Each row was made from one small tree. The marks that hang from a mark follow it in brackets, in alphabetical order. Every link used is in the known rows. Write each row's tree.
Known rows
porin[bula nelup nosel[nadem]]: [ 0.24 -1.86 -7.16 -2.37 -0.10 -0.83 -0.57  1.78 -1.62 -1.09  0.79  1.37
 -0.40 -0.30 -0.56 -1.20 -0.96  1.04  0.31 -1.13 -0.10 -1.54  4.00  1.30
  0.62  1.27  0.68  2.00 -1.36  2.30  0.57  0.60 -0.82  1.58  0.10  0.60]
nosel[forigi]: [ 1.12 -0.22 -1.39  0.00 -0.05 -0.65 -1.69  0.70 -1.58 -0.91  0.96  0.26
 -0.28  0.30  0.30 -0.40  0.35 -1.13  1.99  0.30  0.03 -1.99  2.07  0.75
  0.70 -0.22 -1.19  0.94 -0.87  0.53 -1.37  2.18  0.60  0.97  0.72 -0.47]
vupa[forigi[bula nelup nosel[nadem porin]]]: [ 0.34 -3.42 -5.24 -1.15 -1.24 -4.97 -1.10  1.28 -1.31 -1.33 -1.61 -0.75
 -1.34 -0.18 -0.68  0.03  2.19  0.42  0.84  0.62  0.18 -0.73  3.45  0.28
  1.63  0.68  1.89  2.52 -0.15  3.79  1.46  2.70  0.07 -0.97  0.44  2.42]
patuk[forigi[bula nelup vupa]]: [-0.55 -2.65 -3.29 -0.40  1.10 -4.45 -0.56  1.59 -1.46 -0.64  0.15  0.34
 -0.72  0.19 -2.81 -0.64 -0.40 -1.41  3.76 -0.25 -0.57 -0.30  1.84 -1.02
  0.65  1.76  0.23  2.01  0.97  3.01 -0.50  0.95  0.58 -1.16 -0.60  3.36]
patuk[forigi[bula nosel[nadem porin[nelup]] vupa]]: [ 0.11 -3.70 -5.57 -2.29 -0.81 -4.83 -0.53  1.62 -2.70 -1.14 -0.11 -0.64
 -1.28 -0.38 -1.69 -1.91  0.76  1.34  2.77  0.13 -0.82 -0.88  2.82  0.30
  1.19  1.02 -0.40  1.79  1.70  3.71  1.05  2.42 -1.00 -0.50 -0.22  4.04]
forigi[bula nelup nosel[porin] vupa]: [-0.72 -3.46 -5.06 -1.12 -0.18 -5.16 -0.59  2.53 -0.46 -1.65 -0.62 -0.77
 -0.94  0.48 -1.82 -1.09  0.28  0.71  1.64  0.68  0.80  0.48  3.24  0.36
  1.57  0.97  1.52  2.16  0.47  4.17  0.32  0.85  0.31 -1.65  0.12  6.05]
vupa[forigi[nelup nosel[nadem]]]: [ 0.32 -2.51 -3.74 -0.78 -0.41 -3.11 -0.97  0.71 -1.19 -0.43 -0.15 -0.57
 -0.94 -0.60  0.91  1.20  2.00  0.78  0.51  0.43 -0.43 -0.42  2.28  0.86
  1.19  0.82  2.04  1.93 -0.33  2.52  1.25  1.87  0.03 -0.08 -0.01  0.99]
vupa[forigi]: [ 1.25 -0.05 -0.65  0.14  0.31 -1.20 -0.42  0.39 -1.24 -0.32 -0.13  0.08
 -0.59 -0.02  0.27  0.69  0.07 -0.79  0.92 -0.68 -0.44 -1.12  1.28  0.96
  0.94  0.19  0.50  1.64 -0.80  0.76 -0.43  2.05  0.81  0.02  0.36 -1.55]
patuk[forigi[nelup nosel]]: [ 0.34 -1.99 -3.34 -0.65  0.41 -3.56 -0.83  1.15 -0.82  0.13  0.72 -0.29
 -0.86 -1.25 -0.06  0.93  0.41 -0.80  2.27 -0.28  0.13 -1.12  2.17  0.18
  0.76  1.06  0.60  1.08 -0.03  1.59  0.59  0.52  0.23 -0.11 -0.65  0.82]
vupa[forigi[bula nelup nosel[nadem]]]: [ 0.35 -3.38 -4.60 -0.83 -0.56 -4.15 -0.60  0.82 -0.65 -0.75 -0.44 -0.29
 -0.75  0.03 -0.85  0.76  1.50 -0.26  0.56  0.50 -0.16 -0.09  3.04 -0.35
  1.16  1.17  2.64  2.77  0.23  3.23  1.00  1.87  0.06 -0.67 -0.06  1.82]
nadem[vupa]: [ 0.86  1.07 -2.62  0.14  0.41 -1.01 -0.86  1.38 -0.49 -0.83  0.71 -0.10
  1.33  0.51 -0.40 -0.74 -0.45 -0.43  1.62  0.10 -0.68 -1.48  1.10  1.04
  0.30 -0.55 -0.77  1.96  0.39  1.20 -2.69  1.11  0.90  0.38  0.52  0.20]
nosel[nadem]: [ 0.66 -1.25 -2.38 -1.04 -0.46  0.13 -1.14  1.98 -1.57 -0.55  0.46 -0.68
 -0.20  0.08  0.78  0.04  1.24  1.49  0.46  1.13 -0.67 -1.54  1.55 -0.09
  1.14  0.13 -0.29  1.84 -0.16  1.32 -0.82  1.54  0.55  0.97 -0.39  0.30]
nadem[nosel]: [ 1.14  0.82 -3.59 -0.27 -0.96 -1.14 -1.03  2.12  0.13 -0.83  0.61  0.07
 -0.43  0.42  0.20  0.15  0.12  0.08  0.76  0.69 -0.16 -1.35  1.35  0.24
  0.33 -0.13  0.49  1.40 -0.28  1.08 -1.87  1.10  0.25  1.11  0.50  0.73]
forigi[nelup nosel[nadem porin[bula]]]: [-0.31 -3.47 -6.51 -1.35 -0.92 -3.83 -1.69  2.44 -1.14 -1.44 -1.13 -0.56
 -1.12 -0.66  0.09 -0.64  1.97  1.74  1.12  0.67  0.39 -1.41  3.78  0.71
  1.63  0.79  1.16  1.78 -1.08  3.36  0.95  1.44 -0.13  0.25 -0.11  3.41]
porin[bula nelup nosel[forigi nadem[vupa]]]: [ 0.55 -1.09 -8.37 -1.69 -0.46 -2.00 -1.62  0.41 -2.20 -1.86  1.21  2.05
  0.67 -0.08 -0.97 -2.60 -0.24 -0.31  2.23 -0.78 -0.64 -2.44  4.23  2.37
 -0.19  0.48 -1.06  1.62 -0.44  2.53 -0.65  2.04 -1.45  1.94  1.34  1.09]
forigi[bula nelup nosel vupa]: [-0.71 -3.45 -4.52 -0.67  0.57 -4.29 -0.03  2.05  0.33 -0.91  0.41 -0.34
 -0.32  0.76 -2.09 -0.27 -0.55  0.14  1.32  0.60  0.48  1.15  2.67 -0.39
  1.11  1.57  2.38  2.55  1.00  3.62 -0.10 -0.08  0.36 -1.47 -0.36  5.32]
forigi[bula nelup]: [-0.38 -1.90 -3.58 -0.46  0.76 -2.50 -0.88  2.25 -0.12 -0.97 -0.11  0.08
 -0.25  0.81 -2.45  0.29 -0.32 -1.23  0.92  0.33  0.75 -0.34  2.62 -1.33
  1.08  1.37  1.59  2.92 -0.88  2.61 -1.02  0.12  1.50 -0.93 -0.25  2.03]
nadem[nosel vupa[forigi[bula]]]: [ 1.70  1.17 -5.21  0.48 -1.07 -4.03 -0.77  0.61  0.48 -1.49 -0.30  0.84
  0.86  1.03 -1.97 -0.80  0.07 -1.88  1.99  0.29 -1.09 -1.08  1.51  0.40
 -0.42 -0.38  0.75  2.47  1.59  2.44 -2.59  2.58 -0.12 -0.04  1.54  1.09]

Which tree is each row?
[ 0.56 -1.08 -4.78  0.12  0.19 -4.85 -0.43  0.33  0.25 -1.02 -0.17  0.14
  0.82  0.42 -1.88 -0.02  0.04 -1.85  1.64 -0.19 -0.28 -0.24  2.48  0.72
  0.41  0.39  1.85  2.81  0.99  3.02 -0.87  1.50  0.43 -1.14  0.72  1.64]
nadem[vupa[forigi[bula nelup nosel]]]
[-0.15 -2.89 -6.71 -1.01 -0.67 -4.08 -1.04  1.94  0.18 -1.21  0.38 -0.46
  1.05  0.54 -1.63 -0.39  1.14  0.25  0.98  1.42 -0.08 -0.24  3.06 -0.58
  0.78  0.68  1.82  3.09  1.41  3.80 -0.75  0.82  0.13 -0.42 -0.06  3.73]
forigi[bula nelup nosel[nadem[vupa]]]
[ 0.33 -3.13 -6.19 -0.81 -0.39 -5.15 -1.08  1.16 -0.86 -0.63  0.42 -0.17
  0.42 -0.51 -1.86 -0.39  1.36 -0.76  2.87  0.72 -0.58 -1.12  2.56 -0.79
  0.43  0.92  0.49  2.24  1.88  3.35 -0.21  1.42 -0.26 -0.33 -0.48  2.56]
patuk[forigi[bula nelup nosel[nadem[vupa]]]]
[ 0.11 -0.33 -6.54 -1.19 -1.03 -3.81 -2.30  1.40 -2.15 -2.75 -0.48  0.99
 -1.66  0.56 -1.33 -3.04  0.35  0.12  3.34 -0.10 -0.53 -1.59  3.20  1.93
  0.11  0.51 -1.08  1.06 -0.99  3.00 -1.32  3.01 -0.95  0.76  2.00  3.93]
nadem[nosel[forigi[vupa] porin[bula nelup]]]
[-0.57 -2.32 -3.46 -0.26  0.63 -3.36 -1.62  1.17 -1.48 -1.73  0.34  0.44
 -0.47  1.16 -2.30 -1.34  0.22 -1.49  2.99  0.56 -0.01 -0.24  2.63 -0.23
  0.63  1.20  0.07  1.91  0.17  2.95 -1.15  1.70  0.63 -0.63  0.52  4.07]
nosel[forigi[bula nelup vupa]]
[-0.51 -2.80 -4.71 -2.57 -0.86 -2.58 -0.83  2.29 -2.45 -1.43  0.14 -1.29
 -1.23 -0.09  0.75 -1.61  1.07  3.80  0.88  0.66 -0.69 -0.28  2.46  2.08
  1.61  0.31  0.06  1.54  0.48  3.41  0.83  1.89 -0.73  0.02  0.23  4.31]
forigi[nosel[nadem porin[nelup]] vupa]
[ 0.84  1.19 -8.00 -0.80 -1.25 -4.02 -2.76  0.89 -1.52 -2.95 -0.38  1.31
 -0.07  0.60 -1.67 -3.34  0.54 -1.04  3.44 -0.05 -0.66 -2.67  3.24  2.35
 -0.44 -0.47 -1.65  1.57 -0.65  2.67 -2.64  3.16 -0.86  1.17  2.57  2.43]
nadem[nosel[forigi porin[bula nelup]] vupa]
[ 0.37  0.20 -6.50 -1.35 -1.06 -2.74 -1.72  2.26 -0.99 -1.94 -0.79  0.67
 -1.46  0.25 -1.18 -1.62 -0.16  0.48  1.36 -0.33  0.06 -1.81  2.99  1.11
  0.53  0.54  0.19  1.99 -1.92  2.57 -1.22  1.67 -0.21  0.68  1.21  1.87]
nadem[nosel[porin[bula nelup]]]
[ 1.58  1.74 -4.94  0.29 -1.29 -2.51 -2.25  0.73 -0.44 -1.80  1.01  0.76
  0.93  0.74 -0.19 -1.47  0.86 -1.36  2.72  1.09 -0.95 -2.10  1.56  1.33
 -0.66 -1.03 -1.52  1.00  0.99  1.35 -3.24  2.59 -0.37  1.41  1.87  1.26]
nadem[nosel[forigi] vupa]
[ 1.60 -0.93 -2.21 -0.44 -0.94 -3.05 -0.47  0.65 -1.13 -0.68 -0.76 -0.77
 -1.31 -0.59  1.08  0.31  0.98  0.40  0.73 -0.39  0.20 -1.22  2.35  2.04
  1.49 -0.46  0.69  1.16 -0.60  1.39  0.91  2.61  0.10 -0.21  0.77 -0.27]
vupa[forigi[nosel[porin]]]
[-0.08 -0.75 -4.49 -1.44  0.28 -2.05 -1.29  2.01 -1.84 -1.61 -0.97  0.35
 -1.33  0.04 -1.46 -1.63 -0.80  0.41  1.42 -1.20  0.32 -1.92  3.25  1.35
  1.37  0.85 -0.21  2.28 -2.66  2.28 -0.63  1.50  0.66  0.10  0.67  0.74]
nosel[porin[bula nelup]]
[ 1.52  0.41 -2.93  0.33 -0.09 -2.83 -0.31  0.02 -0.24 -0.54  0.31 -0.10
  0.88 -0.09  0.27  0.00  0.17 -0.77  1.37 -0.38 -0.77 -0.96  1.61  2.07
  0.39 -0.56  0.52  1.66  0.98  1.44 -1.05  1.97  0.10 -0.07  0.80 -0.25]
nadem[vupa[forigi[nosel]]]
[ 0.48  0.70 -5.09 -1.73 -1.30 -2.09 -1.63  2.47 -1.27 -1.73 -0.34 -0.13
 -1.54  0.23 -0.23 -0.99  0.29  1.18  0.67  0.35  0.05 -1.67  2.12  1.31
  0.63  0.07 -0.18  1.78 -1.39  2.04 -1.07  1.71  0.03  0.48  1.33  1.54]
nadem[nosel[porin[nelup]]]
[ 0.60 -0.35 -4.34 -0.19 -0.39 -4.55 -1.14  0.63 -0.85 -1.29 -0.84 -0.40
  0.10 -0.34  0.13 -0.29  1.11 -0.26  1.86 -0.16 -0.25 -1.11  2.20  2.36
  0.81 -0.31  0.35  1.80  0.12  2.69 -0.40  2.22  0.31 -0.74  1.24  1.40]
nadem[vupa[forigi[nelup nosel[porin]]]]
[ 1.13 -1.60 -4.25 -0.63 -0.46 -2.20 -0.32  1.07 -0.85 -1.27  1.43  1.04
  0.14  0.71 -0.93 -1.46 -0.87 -0.98  2.02 -0.29  0.54 -0.97  3.37  1.08
  0.36  0.30 -0.50  0.80  0.77  1.69 -0.39  1.63 -0.65  0.68  0.77  2.35]
porin[nosel[forigi[bula vupa]]]
[ 0.17 -1.61 -2.98 -0.01  0.63 -3.42 -0.66  0.81 -0.69 -0.82 -0.82  0.34
 -0.68  0.46 -2.07  0.66  0.12 -1.89  1.25 -0.37  0.11 -0.31  2.30 -0.58
  1.01  1.27  1.96  2.95 -0.94  2.51 -0.18  1.64  1.19 -1.08  0.37  0.60]
vupa[forigi[bula nelup]]
[ 1.51  0.05 -5.60 -0.13 -1.80 -3.28 -2.47  1.43 -1.16 -2.17 -0.73  0.85
 -1.18  0.26 -0.45 -1.94  1.15 -0.87  2.92  0.35  0.13 -2.86  3.35  1.14
  0.34 -0.40 -1.22  0.72 -1.26  1.74 -1.51  3.17 -0.56  1.39  1.77  1.75]
nadem[nosel[forigi porin[bula]]]
[ 0.91  0.21 -3.53 -0.03 -0.97 -2.19 -1.71  1.28 -1.06 -1.56  0.98  0.42
 -0.53  0.77  0.14 -1.23  0.73 -0.22  2.70  1.06 -0.80 -1.12  1.51  1.02
 -0.15 -0.11 -0.66  0.61  0.68  1.40 -1.91  2.35 -0.54  1.13  1.24  2.86]
nadem[nosel[forigi[vupa]]]
[ 0.14 -0.81 -6.46 -1.44 -0.41 -3.45 -1.91  0.85 -3.09 -2.20 -1.69  0.34
 -0.25 -0.08 -1.12 -2.48  1.29  0.99  2.26 -0.68 -1.50 -2.29  2.97  2.22
  0.88  0.11 -0.87  2.70 -0.79  3.36 -0.63  3.67 -0.38  0.24  1.39  1.10]
nosel[nadem[vupa[forigi]] porin[bula nelup]]
[-0.85 -2.43 -3.35 -0.76  0.71 -3.10 -0.42  1.89 -0.32 -0.61  0.81 -0.60
 -0.62  0.02  0.02  0.09 -0.07  1.15  1.31  0.53  0.09  0.73  1.87  1.11
  1.04  1.08  1.75  1.51  0.37  2.69  0.14 -0.06  0.26 -0.66 -0.36  4.41]
forigi[nelup nosel vupa]
[ 0.91  1.43 -7.44 -0.58 -0.91 -4.68 -1.76  0.69 -1.24 -2.42 -1.37  1.10
 -0.40  0.31 -1.57 -2.20  0.22 -0.55  2.60 -0.89 -1.14 -1.92  2.47  2.49
 -0.18 -0.15 -0.09  2.31 -0.48  3.06 -1.76  3.18 -0.61  0.16  2.31  1.33]
nadem[nosel[porin[bula nelup]] vupa[forigi]]
[ 0.59 -2.37 -3.79 -0.26  0.21 -4.39 -0.22  0.66  0.11 -0.56 -0.31 -0.03
 -0.73  0.13 -1.53  1.03  0.22 -1.58  0.71 -0.36  0.57  0.15  2.90 -0.15
  1.06  1.28  2.94  2.54 -0.32  2.75  0.65  1.23  0.56 -1.20  0.29  1.26]
vupa[forigi[bula nelup nosel]]
[-0.17 -3.05 -4.68 -0.90 -0.50 -2.44 -2.33  1.31 -1.99 -1.64  0.23  0.09
 -0.34  0.77 -1.28 -0.78  2.07 -0.80  2.03  1.54 -0.14 -1.44  3.08 -1.12
  0.84  0.87 -0.08  2.32 -0.27  2.84 -0.66  2.35  0.41  0.38  0.38  2.38]
nosel[forigi[bula nelup] nadem]
[ 0.83 -0.94 -3.05 -1.34 -0.47 -2.94 -0.50  0.65 -1.77 -0.90 -0.62 -0.52
 -1.69 -0.51  0.54  0.07  0.41  0.59  0.49 -0.96  0.08 -0.90  2.63  2.39
  1.41  0.12  0.86  1.77 -1.28  1.90  1.18  2.28 -0.01 -0.46  0.96 -0.17]
vupa[forigi[nosel[porin[nelup]]]]
[ 1.24 -0.26 -5.37 -1.10 -0.91 -0.62 -0.49  1.80 -0.94 -0.77  1.21  0.28
  1.28 -0.16  1.04 -0.75  0.35  1.32  0.66  0.50 -0.43 -1.89  2.26  1.60
  0.41 -0.61 -0.78  1.32  1.11  1.45 -0.82  1.26 -0.58  1.59  0.36  0.55]
porin[nosel[nadem[vupa]]]
[ 0.80 -2.24 -4.04 -0.47 -0.10 -4.65 -0.48  1.08 -1.65 -0.64 -0.45 -0.10
 -1.16 -1.00 -0.62 -1.47 -0.04  0.24  3.89 -0.94 -0.46 -1.51  2.63  1.25
  1.00  0.57 -0.77  0.41  0.76  2.24  0.44  1.98 -0.73  0.01 -0.20  2.80]
patuk[forigi[nosel[porin[bula]] vupa]]
[ 0.20 -0.97 -8.22 -1.92 -0.10 -1.60 -0.63  1.46 -1.28 -1.46  0.91  1.60
  0.80 -0.06 -1.09 -1.98 -1.03  0.76  1.05 -1.02 -0.62 -1.63  3.74  1.93
  0.13  0.76  0.07  2.42 -0.31  2.60 -0.51  0.94 -0.96  1.46  0.58  1.08]
porin[bula nelup nosel[nadem[vupa]]]
[ 0.68  1.29 -5.90 -0.02 -1.41 -4.86 -2.01  1.21 -0.89 -2.15 -1.42  0.19
 -0.24  0.09 -0.34 -0.97  1.86 -0.30  2.44  0.56 -0.81 -1.62  1.51  2.01
 -0.03 -0.59 -0.16  1.88 -0.03  2.91 -1.63  2.97  0.02 -0.21  2.06  2.09]
nadem[nosel[porin] vupa[forigi[nelup]]]
[ 0.24 -1.55 -5.48 -0.82 -1.11 -4.37 -1.77  1.45 -2.13 -2.10 -1.84 -0.58
  0.04  0.29 -1.10 -1.44  2.53  0.61  2.16  0.90 -1.00 -1.76  2.52  0.70
  1.04 -0.15 -0.52  2.76  0.44  3.75 -0.77  3.54  0.36 -0.60  1.05  2.41]
nosel[nadem[vupa[forigi[bula nelup]]] porin]
[ 0.69 -2.00 -6.80 -1.72 -0.74 -4.46 -1.33  0.91 -2.43 -1.11 -0.27  0.08
 -0.43 -1.10 -0.80 -1.89  1.01  0.50  3.22 -0.55 -1.02 -2.50  3.08  1.55
  0.69  0.34 -1.18  1.61  0.50  2.84  0.13  2.50 -1.08  0.60  0.28  1.52]
patuk[forigi[nosel[nadem[vupa] porin[bula nelup]]]]
[ 1.56  1.25 -6.96  0.27 -1.78 -4.25 -2.74  1.13 -0.84 -2.77 -0.65  1.04
  0.30  0.50 -1.05 -2.86  1.20 -1.33  3.84  0.57 -0.60 -3.06  2.92  1.90
 -0.33 -1.15 -1.93  0.90 -0.01  2.21 -2.97  3.47 -0.69  1.36  2.32  2.36]
nadem[nosel[forigi porin[bula]] vupa]
[ 0.11 -2.15 -3.54 -0.37  0.74 -3.67 -0.95  1.45 -1.11 -0.37  0.08  0.36
 -0.58 -0.22 -2.60  0.15 -0.12 -2.06  2.89 -0.32  0.06 -1.29  2.20 -1.53
  0.71  1.54  0.39  2.26 -0.08  2.36 -0.55  0.94  1.01 -0.71 -0.53  0.99]
patuk[forigi[bula nelup]]
[ 0.57 -1.65 -2.27 -0.05  0.25 -2.30 -1.12  0.81 -1.39 -1.50  0.78  0.47
 -0.13  1.26 -1.83 -1.63 -0.24 -1.51  2.84  0.32 -0.28 -0.71  2.44 -0.05
  0.62  0.45 -0.67  1.54  0.72  2.01 -1.59  2.24  0.33 -0.11  0.69  2.80]
nosel[forigi[bula vupa]]
[-0.33 -2.90 -5.12 -1.75 -1.31 -3.03 -1.64  2.59 -1.44 -1.23 -0.56 -1.46
 -1.20 -0.71  1.22  0.07  2.52  2.54  0.46  1.44  0.45 -1.21  2.85  0.91
  1.77  0.25  0.64  1.54 -0.67  3.02  0.93  1.50  0.12  0.12 -0.03  3.10]
forigi[nelup nosel[nadem porin]]
[ 0.32 -3.90 -5.36 -1.14 -0.47 -4.43 -0.84  1.43 -1.05 -0.29  0.32 -0.29
 -0.59 -0.62 -1.39  0.31  1.31 -0.58  2.21  0.57 -0.10 -0.97  2.91 -1.38
  0.99  1.37  1.04  2.02  1.00  3.05  0.74  1.20 -0.15 -0.18 -0.88  2.28]
patuk[forigi[bula nelup nosel[nadem]]]
[ 0.44 -1.37 -4.22 -1.69 -0.57 -2.56 -2.03  1.28 -2.49 -2.28 -0.42  0.29
 -1.30  0.75 -2.05 -2.05  0.26 -1.15  2.02 -0.21  0.61 -2.02  3.73  0.73
  1.10  0.36 -1.40  2.14 -1.64  2.55 -0.63  2.80  0.52 -0.23  1.61  1.19]
nosel[forigi[bula] porin[nelup]]
[ 0.59 -2.24 -6.50 -2.57 -0.98 -1.26 -1.14  1.10 -2.16 -1.58  1.48  1.12
 -0.41  0.40 -0.92 -1.43  0.03  0.10  0.72 -0.14  0.28 -1.63  4.05  0.75
  0.41  0.83 -0.39  1.95 -0.35  2.37  0.51  1.86 -0.95  1.32  0.94  0.92]
porin[nelup nosel[forigi[bula] nadem]]
[ 0.25 -1.73 -7.28 -1.93 -0.96 -3.22 -1.36  1.73 -1.62 -1.79 -0.39 -0.28
 -0.04 -0.24 -0.52 -2.07  0.83  1.73  1.31  0.04 -0.54 -1.82  3.55  2.06
  0.98 -0.06 -0.06  2.29 -0.16  3.32 -0.33  2.02 -0.73  0.50  0.71  2.68]
forigi[nosel[nadem[vupa] porin[bula nelup]]]
